Each row comes from the steps of one path. Every step used is in the known rows, and no mark comes twice. Write the path behind each row, first mark first.
Known rows:
s, f, q, u, w: [ 18.2  -7.5  19.4  19.6  16.1  19.0 -37.4 -23.0  20.1  24.3  -4.4  34.1
 -12.1  -3.8  17.2 -39.9 -11.7 -38.2 -10.2 -23.8 -19.2  41.3  11.0  47.2
   2.0]
s, u, w: [ -5.2 -13.0  30.0   3.1  25.7  15.3 -41.3 -25.7  11.3  -1.7  -2.9  33.7
  -2.1  -6.0  20.4 -29.7   6.3 -50.8  -1.8 -30.5 -21.3  32.7  -2.1  49.7
   0.2]
l, q, u, w, z, s, e: [  5.1 -22.0  -1.5   8.6  30.6  34.7 -12.7 -13.2  -7.2  26.3  11.5  -9.2
 -15.2 -27.9  42.0 -40.7  -9.1  -2.4 -18.6 -22.2 -38.1  49.5  14.0  65.7
   7.6]
u, w, z: [  1.1 -11.9  23.3  33.0  25.5  13.2 -15.9 -26.2  27.9  14.7  -1.1  12.0
  -1.0   0.4  22.6 -46.0   5.2  -8.8 -11.2  -6.3 -12.8  18.0 -12.6  30.5
  38.2]
d, l, q, u, w, z, s, k: [ -0.8 -23.1   3.4 -21.2  12.1  42.4 -12.7 -29.2  10.3  13.9  -7.5   0.0
 -25.5 -15.5  34.5 -23.1 -13.4 -14.5  11.2 -24.6 -25.9  22.8  -1.2  61.9
   2.1]
d, l, q, u: [ 13.6  -9.7  27.1   5.8 -16.6   1.7 -56.0 -32.3  13.8  21.0   6.8  18.7
  12.8  11.7  60.8 -44.8   4.0 -37.1  20.3 -17.6 -18.8  43.8   0.7  80.2
 -23.3]
s, u, w, z: [ -5.7 -18.6  16.8   1.9  37.7  25.0 -13.8 -21.1  24.1  17.3   0.2  12.5
 -13.1  -2.1  18.9 -25.2  -1.6 -10.5  -8.0 -15.6 -15.3  31.6  -8.6  41.9
   6.8]
z, s, f, q, u: [ 33.9 -22.8  19.7  11.0  19.4  21.1 -34.2 -15.1  30.4   8.1  10.3  18.2
  -5.4 -25.2  25.4 -53.1 -14.7 -31.5  17.9 -25.1 -20.9  32.7  14.8  46.6
 -41.4]
f, w, z: [ 20.2 -13.0  38.7  33.4  23.0  10.1  -7.4  -7.0  42.1  20.2  12.0  -3.9
   3.9   5.9  50.7 -57.8  11.5  -2.6 -18.5  13.3 -11.1  22.3 -30.1  41.4
   8.7]
b, x: [  6.4 -23.9  31.0  40.1   2.0  -4.2 -49.6 -32.2  34.5  12.2   5.8  35.3
  25.1  -9.7  41.1 -60.4  -3.4 -61.9 -10.3 -25.1  -3.5  28.2 -23.8  33.3
 -13.2]
k, s, f, q, u, w: [ 17.8 -10.5  20.5  -7.1  17.2  14.4 -42.5 -14.0  10.9  17.7  -8.5  37.2
 -20.3 -30.6  26.9 -48.6 -33.6 -43.1 -16.5 -25.3 -21.8  40.6  24.4  50.2
   4.8]
z, q, l: [ 40.7 -11.7  41.5  19.1 -12.2  -1.9 -53.9 -33.3  32.0 -32.6   6.9  37.7
  21.3   1.1  29.1 -34.0   1.3 -28.8  35.4 -21.8   7.1  12.7  10.0  35.9
  -0.8]
f, q, u, w: [ 21.1   2.3  25.0  11.6  -5.4   4.7 -45.6 -23.6  13.5  23.8 -15.5  30.8
   0.4   1.9  24.1 -56.7  -4.7 -33.8  -2.8 -28.5 -22.6  35.9   6.5  75.3
  23.1]
z, q, u: [ 23.5  -5.2  34.1  17.9 -11.7  -3.7 -49.5 -26.6  29.0  12.8   2.3  32.1
  23.5  -2.8  28.0 -30.5   2.6 -21.6  24.6 -20.3 -31.3  21.2  14.5  65.1
 -31.9]
b, v: [  9.5 -14.8  30.2  44.7   3.0  -4.1 -40.7 -14.1  35.9  11.5   6.5  26.4
  40.6  14.1  44.4 -62.1  -0.8 -49.2  -6.7 -24.8  -7.7  40.3   0.9  32.0
 -22.0]
f, s, u, w, z, q: [ 18.6 -35.8  29.0 -20.2  27.7  43.7  -2.8  -6.4  18.2  18.4  -1.3  17.1
 -10.6 -10.8   8.3 -18.4 -38.4  -8.6  13.0 -34.4  -1.2  31.8 -10.7  60.9
   5.8]
l, q, u, w, z: [ -4.7  -4.1   6.6  -0.8   0.8   9.9 -19.8 -26.7  14.7  41.6  -8.9   6.1
  -0.2   3.2  48.4 -39.8   3.6  -0.2 -17.7 -10.3 -35.8  36.7   7.6  74.2
  16.1]
d, l, q, u, w, z, s: [ 11.1 -18.2   4.7 -16.7  10.0  33.4 -22.2 -24.6   7.7  18.7  -1.3   6.4
 -14.5 -12.6  32.4 -40.2  -7.1 -15.0  17.7 -20.3 -18.2  30.7  -5.5  86.1
  22.3]
k, s: [ 12.0 -16.9  39.8  14.4   7.0  -8.9 -49.6 -17.3  25.3  -3.9   5.6  23.2
  10.4 -25.3  53.5 -66.3  -8.9 -40.1  -1.5 -17.1 -17.2  19.6   3.7  33.9
  -5.6]
u, w: [  3.5  -4.7  32.7  35.5  15.1   2.8 -43.4 -27.3  18.4   0.4  -2.6  33.6
   8.3  -2.9  23.7 -48.2  13.7 -48.9  -4.0 -23.3 -17.2  20.6  -7.8  37.3
  35.1]
w, z, s: [ 19.1 -26.5  25.2  22.6  29.4  15.3 -12.7 -15.8  41.6  -0.3  16.6  -5.1
   4.1 -20.0  31.4 -56.0   1.7  -4.0  16.1  -8.8 -13.6   8.9 -11.5  31.1
  -3.4]
x, e: [ 11.2   1.2  40.5  62.4  17.6   6.0 -39.8 -26.8  20.8   8.7  19.3  33.8
   8.0  -4.0  52.1 -53.6   7.9 -34.8   1.4  -9.9 -37.8  32.4  -6.7  16.4
  -6.3]
q, u, w: [  1.9   3.4  25.7  22.4  12.0  -4.7 -53.8 -33.7  16.7  22.1 -11.8  32.9
   4.6   0.0  22.7 -41.5   8.6 -42.2  -6.9 -27.5 -33.6  22.2  13.7  64.4
  11.2]

Which path is each row?
[ 22.7 -11.7  23.7  14.2  -1.9   7.2 -22.3 -23.4  38.9  33.7   4.8   8.7
  14.2  -1.3  28.4 -27.6  -3.1  17.3  16.9  -4.1 -26.9  21.9   8.8  59.0
 -27.5]
w, z, q, u
[ 26.0 -14.4  14.2   5.4  26.8  31.1 -32.2 -17.8  15.9   5.8  -3.9  30.9
 -15.8 -27.9   7.8 -44.9 -16.4 -43.7   5.4 -29.7 -21.5  32.1  14.8  53.2
   1.3]
z, s, f, q, u, w
[ -0.4  -0.1  15.5  19.2  22.8   3.7 -25.8 -31.2  25.9  39.3  -8.1  10.0
  -6.2   2.4  20.7 -37.3   0.9  -0.3 -13.7 -13.4 -27.2  22.5   6.7  58.7
  16.5]
q, u, w, z
[  8.0 -24.0  21.9 -34.6  18.3  33.5 -14.2  -5.6  12.2   0.8  -1.0  26.9
 -15.8 -38.2  16.7 -21.9 -28.0  -8.1   4.6 -16.5 -17.3  30.7   1.7  54.1
   7.6]
k, s, u, w, z, q
[  9.9 -31.8  19.9  -5.6  42.0  28.3  -9.8 -13.5  36.8   0.8  16.5  -4.8
  -6.5 -24.5  28.4 -38.5  -6.2  -4.9  15.8 -15.9 -13.7  21.6  -7.2  42.9
 -37.0]
w, z, s, u
[ 16.9 -13.7  10.7 -10.8  28.1  25.2 -14.1 -12.7  21.3  36.3  -7.1  13.6
 -28.8 -29.5  25.5 -45.5 -38.1  -2.5 -24.2 -10.2 -17.4  39.1  15.8  45.1
   9.9]
k, s, f, q, u, w, z
[  2.8 -10.8   3.0 -13.2  11.2  20.3 -13.4 -18.5  11.1  22.7  -5.4   5.1
  -5.1 -19.0  38.6 -45.7  -0.4  -5.9  -3.4 -18.6 -34.8  24.3   9.2  81.0
  15.2]
l, q, u, w, z, s
[ 13.4   2.3  26.3  11.2  -5.1   6.9 -49.9 -26.6  13.7  11.7 -10.7  44.3
  11.4  -6.1   9.9 -26.5   2.4 -32.4  15.5 -28.6 -31.0  19.2  14.7  71.1
  11.6]
z, q, u, w
[ -2.1   0.7  18.5   2.9  -5.7  -1.0 -45.9 -28.0   2.4  22.1  -9.1  30.1
  11.8  -0.6  49.5 -44.8   9.1 -40.6 -11.5 -28.3 -37.6  35.9  12.5  80.1
  11.2]
l, q, u, w
[ 11.7 -24.4  36.5  19.0  29.0   5.1 -41.8 -14.8  31.9  -4.4  18.3  26.6
  -1.9 -33.2  44.0 -48.8 -15.1 -45.0  -8.1 -11.3 -15.2  24.4   8.3   3.1
 -25.1]
k, s, f
[  9.6 -19.2  17.0  18.9  33.9  24.9 -11.2 -18.1  25.8  -1.1   3.4   8.5
  -7.2 -23.3  12.8 -50.4   2.6 -14.4   4.5 -15.3 -14.9   8.3  -9.4  36.8
  38.2]
u, w, z, s
[ 20.2 -20.9  19.9 -44.4  16.6  26.3 -30.0 -21.6  14.7 -22.6  -4.1  32.3
 -19.8 -30.3  16.7 -13.5 -35.2  -8.6  11.6 -24.9   5.4  23.3  17.7  52.9
  14.4]
k, s, u, w, z, q, l
[ 30.8  -9.3  24.1  10.0   4.3  16.4 -25.3 -32.0  26.0 -17.9  -2.7  27.7
  -1.0   0.3  10.6 -23.0  -6.8   0.2  18.7 -14.6  12.0   9.5   4.0  36.4
  45.6]
u, w, z, q, l
[ 26.4 -30.1  11.5  13.3  37.7  47.1   2.5  -8.7  30.3   1.5   8.4  10.0
 -24.3 -27.4   7.1 -50.7 -15.8 -10.6   2.3 -12.0  -3.7  28.3 -12.8  19.4
  28.4]
u, w, z, s, f, q
[ -0.3 -23.8  18.7  11.9  36.5  35.7  -1.4 -24.0  31.2  -4.4  -4.0  -1.5
 -17.6 -28.4  17.6 -35.7  -3.6 -13.6  -2.8 -19.6 -19.0  -2.5  -9.4  12.0
  16.5]
u, w, z, s, k
[ 34.6 -23.9  34.1  29.3  29.1  37.5   4.3   1.4  45.1   9.5  23.7   9.1
   0.8  -6.7  30.8 -26.6  -0.5   2.0  -4.7  17.9 -11.9  25.2 -24.6  21.7
 -15.5]
s, f, w, z, q
[ 40.7 -27.9   9.5   5.3  36.0  40.4 -11.2 -19.7  31.8 -22.6   5.1  15.0
 -30.0 -20.0   7.2 -44.8 -25.8  -8.8   9.4 -20.1  19.8  21.3   3.0  20.0
  36.2]
u, w, z, s, f, q, l
[ 31.1 -16.0  28.4  -7.3  25.5  25.2 -11.6   1.1  34.4  26.3  11.7  12.4
 -12.1 -31.8  41.0 -28.1 -27.8   4.8 -13.8  11.8 -26.4  26.4   6.2  53.5
 -32.5]
k, s, f, w, z, q, u
[ 18.6 -33.9  19.1  31.7  51.1  30.6  -4.8 -16.1  45.7  -0.9  26.3  -1.1
  -5.4 -24.1  23.2 -42.0  -4.9  -5.9   6.9  -5.1 -10.7  14.4  -6.9   1.7
 -23.9]
w, z, s, f
[ 33.0 -26.4  12.0   7.5  30.6  30.0  -5.8 -12.4  42.6  25.4  13.0  -5.0
 -15.8 -21.7  24.2 -47.8 -20.0   9.1   8.5  -9.1 -18.9  30.7   9.4  43.2
 -37.6]
w, z, s, f, q, u
[ -5.4 -21.0  19.6 -21.8  37.0  21.9 -18.9 -14.2  14.9  12.5  -2.9  13.3
 -22.1 -28.6  29.2 -35.0 -22.7 -16.4 -15.6 -16.5 -18.3  30.9   0.3  47.7
   8.7]
k, s, u, w, z
